What can hang from each mark
H: F G
R: M
G: A D H Q U
V: R T
T: G V
F: J P
A: G
C: J
L: G
P: G V
J: B C

Known rows, with every way that one mark hangs from another
L{G}: [-12  11 -32  19  -9 -43   1  -2  16  -2  23  -3  -3   9 -15  16 -11   1
  16  28 -13  14 -16  -1 -29 -51   3 -14 -51 -10  24 -51]
L{G{D}}: [-35  -6  -4  20   8 -19   3   2  16  -4  15  22  13  23 -38  12 -13   5
   0  45  12   7  10   6 -19 -18   8  -5 -42   0  54 -33]
T{G V{R{M}}}: [ 21  38  16  -3  -1 -25   7 -32 -21  22  33 -21  -7 -60  36  25  28   4
 -32 -10 -17  22 -22 -32 -11 -11  -3 -11  -3 -21  -8 -51]
T{G V}: [ 12  17 -11   0  -2 -44  11 -30  18  10   0 -40 -39 -50  15  14  -2   5
 -33   0 -36  47 -15 -29 -27 -37 -27 -29 -53 -23  -9 -54]
H{G{D Q}}: [-79 -22  44   6 -32   1  15   3   9  -5 -42  49 -21  20 -32 -20 -16 -16
 -43  42  15 -42  47  -5   7  19  -2 -23  54  10  13 -11]
H{F{J{C}} G}: [-20  36 -49 -20   2  -3  -5 -46 -30 -20  62 -44 -17   7 -24  35  33  10
  36  21  13 -26   3  28  18   7   0 -35 -10   2  37  46]
H{F G}: [  0  21 -22  15 -22 -13  -5 -37  -8 -10  35   4 -42 -12 -14   8  17  -4
   7  26   9 -39   6  -3 -21  -4   1  -7 -10 -39  16  -4]
L{G{D H Q}}: [  2   1  -2  -4 -32  -2  -4  59  19   4 -54  43  26  61 -24 -30 -14 -11
 -26  57  21 -15  29  12  -5 -31   1  -6 -15 -12   6 -13]
H{F G{A D Q}}: [-30 -46  40   6 -32  39  -4 -19   4  19 -46  90  15   7 -41  -6 -21  13
   9  43  28 -44  54  -5  16  21 -23  11  45  -5  18  19]
F{J P{V{T}}}: [ 26  29 -45 -36  38 -99  -5  11  15 -63  50 -41  12   6  -8 -27 -18 -33
 -11  34 -32  35  13  12  -3 -37 -42 -15 -13  15  10 -10]
G{A}: [ -1 -26 -16  44  17  -7  -2 -14   7  15   0  18  -4 -32 -21  28 -25  10
  10 -17 -30  23  -8 -14   5 -28 -12  15 -35  -8  37  -3]
P{V{R{M} T{G}}}: [  4  40  11  12 -12 -55  -3   2 -33 -10  15 -14  31 -32  38 -13 -12 -20
 -48 -41 -39  15 -30 -34 -33 -10  -2  27  22   7 -40 -39]
L{G{A U}}: [ -9 -26 -14  12   2   8  -4  18  14  20 -13  28  19   5  -6  30 -11  28
  80 -23   1  20 -40  -6 -23 -27   5  16 -38  11  27 -19]
A{G{D H Q U}}: [ 26  -5  40  17 -27  37 -21  52 -16  25 -55   8  11  52  18 -37  -1 -11
 -19 -14  26 -33  14  25  28  49  22  13  29 -16 -47  50]
P{V{R}}: [ -4  34   9  33 -13 -48  -1  14 -32   1  52 -28  -2 -14  19   5  16 -43
 -19 -59 -13  -2   3 -28 -19  -7  -5   3 -10  -8   2 -34]
L{G{A Q U}}: [-19 -37  14  -2 -37  12  -8  26  19  33 -60  51  37  25   1  -3 -21  21
  73  -4   8  17 -10  -8 -10 -31  -2  -3   1  28 -16 -23]
F{J}: [ -8  18 -12  13  33 -51   5 -19  13   2  51 -51 -16   0 -18   9   2 -17
   8  -4 -20  15   6  18   8  -3   3 -19 -33   5  18  32]
H{G{D}}: [-67  -9  16  22   7  -3  17  -6   4 -16   4  27 -38   0 -33  14  -5  -7
 -34  26  11 -37  21  -2  -8  23   3  -7  15  -5  58  -6]
H{F{J{B}} G{Q}}: [  1  17   7 -36  20   0  30 -36   5  11  31 -33  -3  51  -8  -8  18 -19
  19  49  27 -56  38  27  36  21  -3 -25  33  27 -51   4]
A{G{H Q U}}: [ 46  17  13  12 -45  13 -20  46 -15  25 -46 -16  -3  37  41 -34   3 -10
  -5 -28   4 -32 -13  17  21  14  17   6  18 -27 -77  33]
A{G{H U}}: [ 60  28 -18  29  -7  13 -17  38 -22  10  -2 -36 -22  16  38   1  12  -6
   5 -48   0 -28 -41  20   7  17  23  21 -23 -41 -34  37]
G{A D H Q}: [  8 -35  13  21  -5  33  -9  52   9  26 -77  58  26  18 -28 -15 -32  -2
 -34  12   4  -4  40  -3  31 -10 -13  20   1 -10  17  34]
T{V}: [ 19  30 -10  -5   2 -53  -4  -9   9  -3  30 -27 -33 -42 -14  16  10   2
 -18  13  -2  35  13 -11 -13 -37 -23 -16 -59 -43  38 -36]
F{P}: [ 12  -6 -56  15  24 -36  -7 -31   9 -32  46 -14 -37 -11  -7   3   6 -19
 -24  54 -27  26  -5 -13   2 -48 -11 -33 -25  -4  30 -37]
V{R{M} T}: [-16  47  11  16  -7 -36  -6  -4 -33 -16  37   2  33 -30  -7  18 -13  -2
 -26  13   4   1 -11 -18  12 -23  31  35   2  -5  41 -20]
F{J P{G}}: [  1  -2 -46 -48  42  -9  24 -67  29 -50  59 -32 -14 -10   3   7  11   9
   9  44 -34  12   5  39  16 -10 -14 -49  23  26 -10   0]
L{G{U}}: [-10  10 -18   4 -10 -14  -6  14   8   2  17 -10  -6  22   4  11  14   6
  55  -6  13  15 -33   1 -36 -23  22  -8 -43   2  10 -30]
T{G{D} V{R}}: [-28  16  47   6   2  -5  27 -20 -11  18   5 -26  -3 -36  13  40  -5   1
 -51   7   5  21  11 -42   4   7 -11 -15 -21  -1  37 -62]
V{R{M} T{G}}: [-23  36  13  21 -11 -29   8 -30 -25  -4   7 -13  26 -36  22  17 -24   3
 -44   3 -27  13 -40 -35  -6 -20  26  22  11  15  -5 -38]
C{J}: [  5   2 -19  31   1 -25  10 -18  17  14  23 -15 -14 -47 -41  13   2   5
  -4  24   9  15  -1  19  26 -31   9  -1 -37   4  25 -11]

Rows
[-20  10  11  -2 -55 -73  -3  11  12 -12 -64 -11  17  -4  21 -61 -49 -26
 -57 -14 -56  35   7 -29 -37 -42 -30  -4  16  18 -88 -44] -> P{V{T{G{Q}}}}
[ 27  -3 -35 -73  34  -8   4 -18  19 -52  69 -39  -8   7  32 -31  48  -8
  47 -37 -21  15  -4  45 -22  28 -17 -37  42  28 -52  23] -> F{J P{G{U} V}}
[ 89   2 -36  14   0  50 -34  29 -14  26  -2   4   4  -5   7   3  20  16
  53 -41  25   5 -20   0  -7  -3  11  44 -55 -49   6  63] -> G{A H{F} U}
[ 29  48  16  -9   2 -32  -8  -9 -26   7  62  -5  -2 -50   5  30  38   2
 -15   1  18  10   4 -15   7 -12   2   1 -13 -39  40 -36] -> T{V{R{M}}}
[-12   8   8  -5 -57  -9  -7 -32   0   5 -10  25 -23   7 -10 -24   8 -11
  -1  48  11 -42  34  -7  -9 -10  -9 -22  26 -24 -31  -6] -> H{F G{Q}}
[-19   4  14  28   1  -3  10 -24 -20  15 -26  26  50 -54  15  39 -50  27
 -17 -11 -38  17 -43 -42   9 -25   6  43  15  24  10 -30] -> V{R{M} T{G{A}}}
[-63 -20  58  -5 -36   8   4   7  13   1 -82   1  23  15   4 -37 -43   1
 -32   7   1  34   5 -25  -5   9  21   2  25  48 -37  -4] -> V{T{G{D Q U}}}
[-27   0  29   2  -3 -22  -7  28  -2 -17 -26 -25  14   3  15 -37 -20 -15
 -24 -56 -13  39 -15 -17 -47  27   1  25  -3  22 -24  -3] -> P{V{T{G{D U}}}}
[ 11  -1 -57 -54  90  20  52 -64  25 -46  83 -59  -8  19   8  24  19   6
   2  53 -23  -2  -3  46  43  -1  -3 -36  20  59 -29 -29] -> F{J{B} P{G}}
[-19   3  28 -28  20  22  -2 -16  -5   0  46 -16 -15  28 -20  -1  39  -1
  56   2  57 -39  22  36   2  82  20  -9  16  -1  38  78] -> H{F{J} G{D U}}
[  6 -34   1 -14  14 103   7  27   7  -4 -36  38  16  -3  -4  11   3  42
  21 -55  16 -11  -6  26   1  37  18  41  13  -8  13  58] -> P{G{A D H U}}
[-61 -48  31  14  15  50  13  16   1   7 -30  56 -17  -2 -23  30  -7  18
  30 -28  23 -27  -4  -4   2  51   5  20  27  12  61  27] -> H{G{A D U}}
[ 37  20 -11  -8  11  -6   9  27  15   5 -28 -19 -25 -18   4  -1   1   1
 -70   7  -6  21   5 -14 -14 -13 -24  -7 -52 -45  17 -13] -> T{G{D H} V}
[ 35  31 -52 -43  85 -75  21   5   8 -59  70 -72  20  32   0 -10 -10 -38
 -16  41 -20  19   7  18  21 -30 -34  -6 -11  46 -11 -41] -> F{J{B} P{V{T}}}
[-19 -27  71  27 -25  25 -20   3 -11  30 -33   7  14  35   8 -26  -5  -6
  -2  -8  18 -17  18  17  26  58  23   2  41  16 -45  30] -> A{G{D Q U}}
[  4  13 -90 -23  97   3  19 -42 -18 -38  92 -95  -4  32  -7  49  28 -10
  -1  54  -9  19 -11  23  66 -26  -3 -49 -24  76  33 -14] -> F{J{B C} P}
[108  23 -78 -18   6  21 -38   9 -12 -21  45 -25 -28  17  21 -23  54 -13
  21  29  29   4 -19   1  -5 -24   9  -3 -42 -47  -1  27] -> G{H{F{P}} U}
[ 86  44 -33 -19  17   8 -26  23 -12  12  51 -69  -7  27  10 -19  50  -9
  50 -31  33  -2  -9  34  -2  21  24   9 -51 -39 -13  94] -> G{H{F{J}} U}
[-35 -62  57  16  -8  48 -12  17   8  34 -56  52  26  11 -21 -11 -16   7
  23 -20  24  19  26  -8  20  28   9  14  26  32  13  38] -> G{A D Q U}
[ 66  58 -15 -11  -1 -11   3  17 -23  16   8 -22  -9 -41  47  14  33   0
 -52 -14 -10   3 -28 -25 -10 -21  -6   0 -18 -51 -11 -29] -> T{G{H} V{R{M}}}
[-19   1  10  13  -5  13  -4 -31  -8  -8  29  27 -26   0 -34   5  14  -1
  -8  40  33 -42  33   5 -10  29   5   0   0 -31  44  15] -> H{F G{D}}
[-53 -36  18  15 -35   0  15  -1  14  12 -67  66 -14  -7 -16   8 -37   5
   3  11 -17 -32  16 -21  11 -19 -27 -11  45  11   2 -20] -> H{G{A Q}}
[ 19 -34 -52 -47 104  43  53 -65  30 -30  51 -20  16   1   1  44  -4  28
  30  34 -29   1  -8  40  53  -5 -22 -13  25  70 -13 -16] -> F{J{B} P{G{A}}}
[-67 -13  28   7   4  27  11  13  -5 -13   1  15 -41  11 -14   9  18  -4
   3 -11  33 -32   1   0 -12  55  24  -3  26   5  47  18] -> H{G{D U}}
[-36  26  43   2 -46 -26   6 -20 -19   8 -42   7  43 -19  26 -17 -32  -4
 -54  23 -26   7  -9 -37   8 -28  19   6  48  30 -50 -43] -> V{R{M} T{G{Q}}}
[-44 -30  54  10 -19  22 -12  15   4  16 -25   9  -1  28 -12 -35  10 -16
  -3  -4  33  15  29  -1   7  32  28  -9  20  23  -2  29] -> G{D Q U}
[ 29 -40 -51 -27  19   2   2 -28  17 -44  19  43   3 -37  12  -6  -2  12
   8 -17 -54  17   1   8 -19 -25 -53  -7  33   3 -23 -30] -> F{P{G{A} V}}
[ 24 -16 -18 -14 -40  26 -11  74  15  28 -79  48  34  43  11 -11 -18  15
  55  -9  12  -3 -20   0  -8 -40  -1   9 -15  -2 -21   0] -> L{G{A H Q U}}
[   6  -33   -1  -15   -7   32   -3    1    5  -10    4   22    8  -30
   22   -5   13   23   54 -106  -22   16  -22   17  -38   23  -14   24
   29    5  -46   22] -> P{G{A U} V}
[ 48  21  -1  29 -42 -13 -14  27  -8  20 -42  -6  -1  23  22 -26 -19 -18
 -42   8 -23 -35   4  16  27 -15  -3  -2   4 -32 -66   9] -> A{G{H Q}}
[-36 -56  29  -4  17  86   9 -18  12   0 -15  42  17 -21 -13  21  -5  48
  41 -47  12   9  -3  21   0  48  19  30  24  23  22  38] -> P{G{A D U}}
[  0 -14   2   8  -9 -26  -6  25   3   1 -52  -3  22 -27  30 -12 -43   7
  19 -84 -45  46 -48 -30 -44 -10 -25  36 -10  22 -41 -11] -> P{V{T{G{A U}}}}
[ -8  -6  30 -16  11   7   3  -5  11  15  -8 -30 -25 -27  12   4  15  14
 -12 -23  13  47  -7 -18 -24  25  -3 -14 -30  -6   7 -14] -> T{G{D U} V}
[-34 -12  37  -3 -42  15  -6 -22  -1   2 -16  48  -8  22 -33 -28   5 -11
 -17  60  37 -48  60   1   3  25   1 -15  39 -14   3  13] -> H{F G{D Q}}
[-41 -27   1  13  -4  24  13   9  -1   7 -21  34 -34 -18   1  37  -5  16
  49 -40   2 -24 -30 -13  -9  15   0  10  16   4  33   7] -> H{G{A U}}
[ 10 -41  29   6 -11  61 -17  70   0  30 -77  49  23  31  -9 -23 -10   2
   6 -25  28   0  19   0  21  19   6  25  11  -1   6  58] -> G{A D H Q U}
[ 86  17   7  23  -1  50 -40  22 -33  20  18 -16  10  29  13 -15  28   2
  12 -17  46 -38  -6  33  13  58  30  41 -22 -57 -18  75] -> A{G{D H{F} U}}
